What can hang from each mark
Q_151: Q_100 Q_131 Q_934
Q_934: Q_151 Q_194 Q_872
Q_194: Q_934
Q_872: Q_934
Q_100: Q_151 Q_555
Q_131: Q_135 Q_151

Known rows, with every way that one mark hangs from another
Q_131[Q_135]: [ -3 -38  -9   9  18   8  11 -10 -11  -5 -18  28 -10   5 -34 -12  35  16
  22 -49  10]
Q_131[Q_135 Q_151[Q_100[Q_555]]]: [-25 -49 -42   1  16  -8  32   6 -14  15 -32  -3   6  -2 -18  16 -13  29
  12 -31 -14]
Q_151[Q_100 Q_131]: [-21 -25 -26  18  10  12  34   0  46  17 -13  -7   2  15 -32 -14  -6 -13
 -21 -26 -19]
Q_100[Q_151[Q_131 Q_934[Q_194]] Q_555]: [ -8 -17  17  -8 -21  23   1 -22 -10  24  -2 -18  55   5  -2  17 -11   3
 -30 -18 -26]
Q_151[Q_100[Q_555]]: [-38 -16 -15  13  -5  -1  14   8  24  37 -16 -24  21  19 -29  -8 -40  24
 -17 -12 -20]
Q_934[Q_151 Q_194]: [ 11  27   9  29   6  16 -12  -5  11  -6  34  -4  11  -3   2 -15  -7  -5
  19   3  22]
Q_194[Q_934[Q_151[Q_100[Q_555] Q_131]]]: [-10  37  -9  33   3  10  18  -1  17  16  14 -22  29   7   8  -3 -25  12
 -14   9   2]
Q_131[Q_151[Q_100]]: [ -9 -38 -55  10   3  -7  20   1  33   5 -28 -15  -7  -5 -35  -3 -21   3
  11 -11 -16]
Q_934[Q_194]: [ -9  10 -16   5  -2   8 -20 -21   0   2   6   0   9  -7 -12 -32 -12   0
  16 -18   9]
Q_194[Q_934[Q_151 Q_872]]: [  1  59 -21  27  -4   2 -14 -31  -1   5  17  -6  18 -12  12 -23 -14  29
  15  15  21]
Q_131[Q_135 Q_151[Q_100 Q_934[Q_194]]]: [-19 -46 -18   4  13  -5  12  -5 -24  -2 -23   5   1   8 -12   6   1  15
  32 -10   2]
Q_100[Q_151[Q_131 Q_934[Q_872]]]: [  9 -25  -1  -1 -16  19   5 -38  16  11 -12   0  26   0 -20   2  18   0
 -15 -15 -19]
Q_194[Q_934[Q_151]]: [ 14  36  -7  32   1  10  -5 -12  13  -6  15  -6  11  -1  -6 -15  -2  13
  15   8  20]
Q_934[Q_151[Q_131[Q_135]] Q_194 Q_872]: [ -7  44  -6  19  18  15   0 -31 -25   2  35  14  19 -18  36 -15   5   4
  12 -15  22]
Q_100[Q_151 Q_555]: [  2 -20  -7  -6 -19  13   2 -14  11  33 -12 -20  44  -6 -19  11 -19  29
 -21 -21 -27]
Q_194[Q_934]: [ -2  22 -28  14  -6   4 -12 -24   4   1  -8  -2  10  -5 -17 -28  -6  17
  13  -9   9]
Q_934[Q_151[Q_100 Q_131] Q_872]: [-13  23 -14  33  10   8  24 -11  35  18  17  -9  10   4   2  -9 -13   4
 -13   2  -1]
Q_872[Q_934]: [-24  20 -34  17  -3   3  -2 -23   9   9   6  14   3 -16 -16 -31 -13   7
  20 -22  14]
Q_131[Q_135 Q_151[Q_934[Q_194]]]: [ -4 -49 -15   0  10   0   3 -15 -39 -21 -22  19  -6  -2 -16   7  23   5
  39 -29   9]
Q_872[Q_934[Q_151[Q_131] Q_194]]: [-15  57 -17  29   7  15   2 -19   3   2  45   9  17 -23  24 -22 -17 -14
  16  -7  26]
Q_151[Q_100[Q_555] Q_131 Q_934[Q_872]]: [-57 -15   3  12 -11   2  21 -14   3  33 -18 -18  28  31 -13   1 -27   7
 -36 -13 -25]
Q_934[Q_151[Q_100 Q_131] Q_194]: [ -5  25   2  32  15  19  14   4  30   9  34 -14  18   5  11 -10 -19 -15
  -4   7   8]

Rows
[-23 -34 -50   6  -3  -9  22   6  18  16 -28 -25   8  -3 -27   7 -38  12
  -1 -14 -24] : Q_131[Q_151[Q_100[Q_555]]]
[-39 -33 -13  10  19   9  44   6   2  30 -18  -1  19  18 -15   6  -6  11
 -26 -45 -20] : Q_151[Q_100[Q_555] Q_131[Q_135]]
[-33 -28  17  12  15  14  19  -8 -10  10  -7   7  13  31  -9  -6  11  -6
  -2 -18   0] : Q_151[Q_100 Q_131[Q_135] Q_934[Q_194]]
[-39 -19  -3  16  -5   4  19 -20  21  18 -17  -6   8  29 -23 -12  -5  -4
 -20  -8 -15] : Q_151[Q_100 Q_131 Q_934[Q_872]]
[  4  -4  -1  -7 -17  20  -9 -44   2  15   1  -3  37  -8   0  -5   5   1
  -9  -7 -13] : Q_100[Q_151[Q_131 Q_934[Q_194 Q_872]]]
[ -3 -34 -23   4  -9  -1  -7 -16  -6 -20 -18  -3  -4  -3 -25  -1  -2 -12
  25 -12  -1] : Q_131[Q_151[Q_934[Q_194]]]
[-27 -55  16  19  16  13  36   0   8   6 -22  12  -1  40 -35   3  28  -6
  -8 -29  -7] : Q_151[Q_100 Q_131[Q_135] Q_934]
[ 14 -33  14  -5   0  26   5 -28  -9   4  -4  11  29   2  -9   6  32  -1
   0 -23  -7] : Q_100[Q_151[Q_131[Q_135] Q_934[Q_194]]]
[ -6  56  -7  21   0   6 -24 -30  -7   7  36  -4  20 -17  25 -25 -23  14
  19  11  23] : Q_934[Q_151 Q_194 Q_872]
[-14 -14 -34   0 -13  -7 -14 -32 -18 -11 -17  -3   3 -12 -12  -8 -12   0
  25  -7   0] : Q_131[Q_151[Q_934[Q_194 Q_872]]]
[-21  60  -9  25   2   1 -16 -19  10  27  35 -18  27  -7  30 -26 -45  26
  12  30  16] : Q_934[Q_151[Q_100] Q_194 Q_872]
[-28 -64 -14   5   8  -8  27   6 -24   6 -37  -1   5  17 -25  24  -3  24
  14 -23 -12] : Q_131[Q_135 Q_151[Q_100[Q_555] Q_934]]
[-12  58 -26  30   2   4   7 -24  15  18  17 -14  24  -6  20 -19 -24  20
  -3  18  10] : Q_194[Q_934[Q_151[Q_100 Q_131] Q_872]]
[-15  49 -12  28  17  15   8 -19 -14   1  42  20  17 -23  29 -18  -4  -5
  24 -16  31] : Q_872[Q_934[Q_151[Q_131[Q_135]] Q_194]]
[ -3 -39  16  -2 -20  21  15 -16   5  21 -14 -15  44  12 -22  25   2   3
 -35 -26 -32] : Q_100[Q_151[Q_131 Q_934] Q_555]
[-5 16  8 30 27 19 20  5  9  7 31  0 17  5 17 -5 -2 -4  5 -4 14] : Q_934[Q_151[Q_100 Q_131[Q_135]] Q_194]
[ 18 -20   9  34  26  23  33   4  15 -16  13  20  -7   8 -19   7  42 -15
   3 -37  12] : Q_934[Q_151[Q_131[Q_135]]]
[-35  63  -4  21  -3  -1 -14 -15  -5  38  34 -28  43  -4  37 -16 -62  34
  -2  27   8] : Q_934[Q_151[Q_100[Q_555]] Q_194 Q_872]
[-23 -33 -38   8  -9 -13   8 -15  13   6 -30 -14  -3   6 -28  -1 -21  12
  13   4 -14] : Q_131[Q_151[Q_100 Q_934[Q_872]]]
[-44  12   3   9 -14  -5 -21 -26  -1  27  -3 -16  21  21  -4 -28 -35  23
   7  22   2] : Q_151[Q_100 Q_934[Q_194 Q_872]]
[ -7  53 -11  21   6  14  -6 -31  -4   3  37   0  21 -18  30 -20 -11  -7
   3  -4  16] : Q_934[Q_151[Q_131] Q_194 Q_872]
[  1 -70 -16   5  12  -1  16  -9 -26 -25 -35  22 -17   6 -37  14  37   4
  33 -38   3] : Q_131[Q_135 Q_151[Q_934]]
[-39 -21 -19  13   3   9  36   6  28  31 -15 -19  21  17 -22  -1 -27  -2
 -38 -31 -28] : Q_151[Q_100[Q_555] Q_131]
[-29 -12 -36   4 -10 -12  -6 -21  -2   8 -17 -17   9  -2  -7  -9 -35  11
  18  13  -8] : Q_131[Q_151[Q_100 Q_934[Q_194 Q_872]]]
[  0 -34  -6  -9  -1  22  25 -14  -7  27 -13  -2  44  -7  -9  21   8  17
 -28 -46 -27] : Q_100[Q_151[Q_131[Q_135]] Q_555]
[-10  -1  11  36   5   7  19  19  35  20  12 -22  16  20 -17   6 -26  15
 -10   5  -3] : Q_934[Q_151[Q_100[Q_555]]]
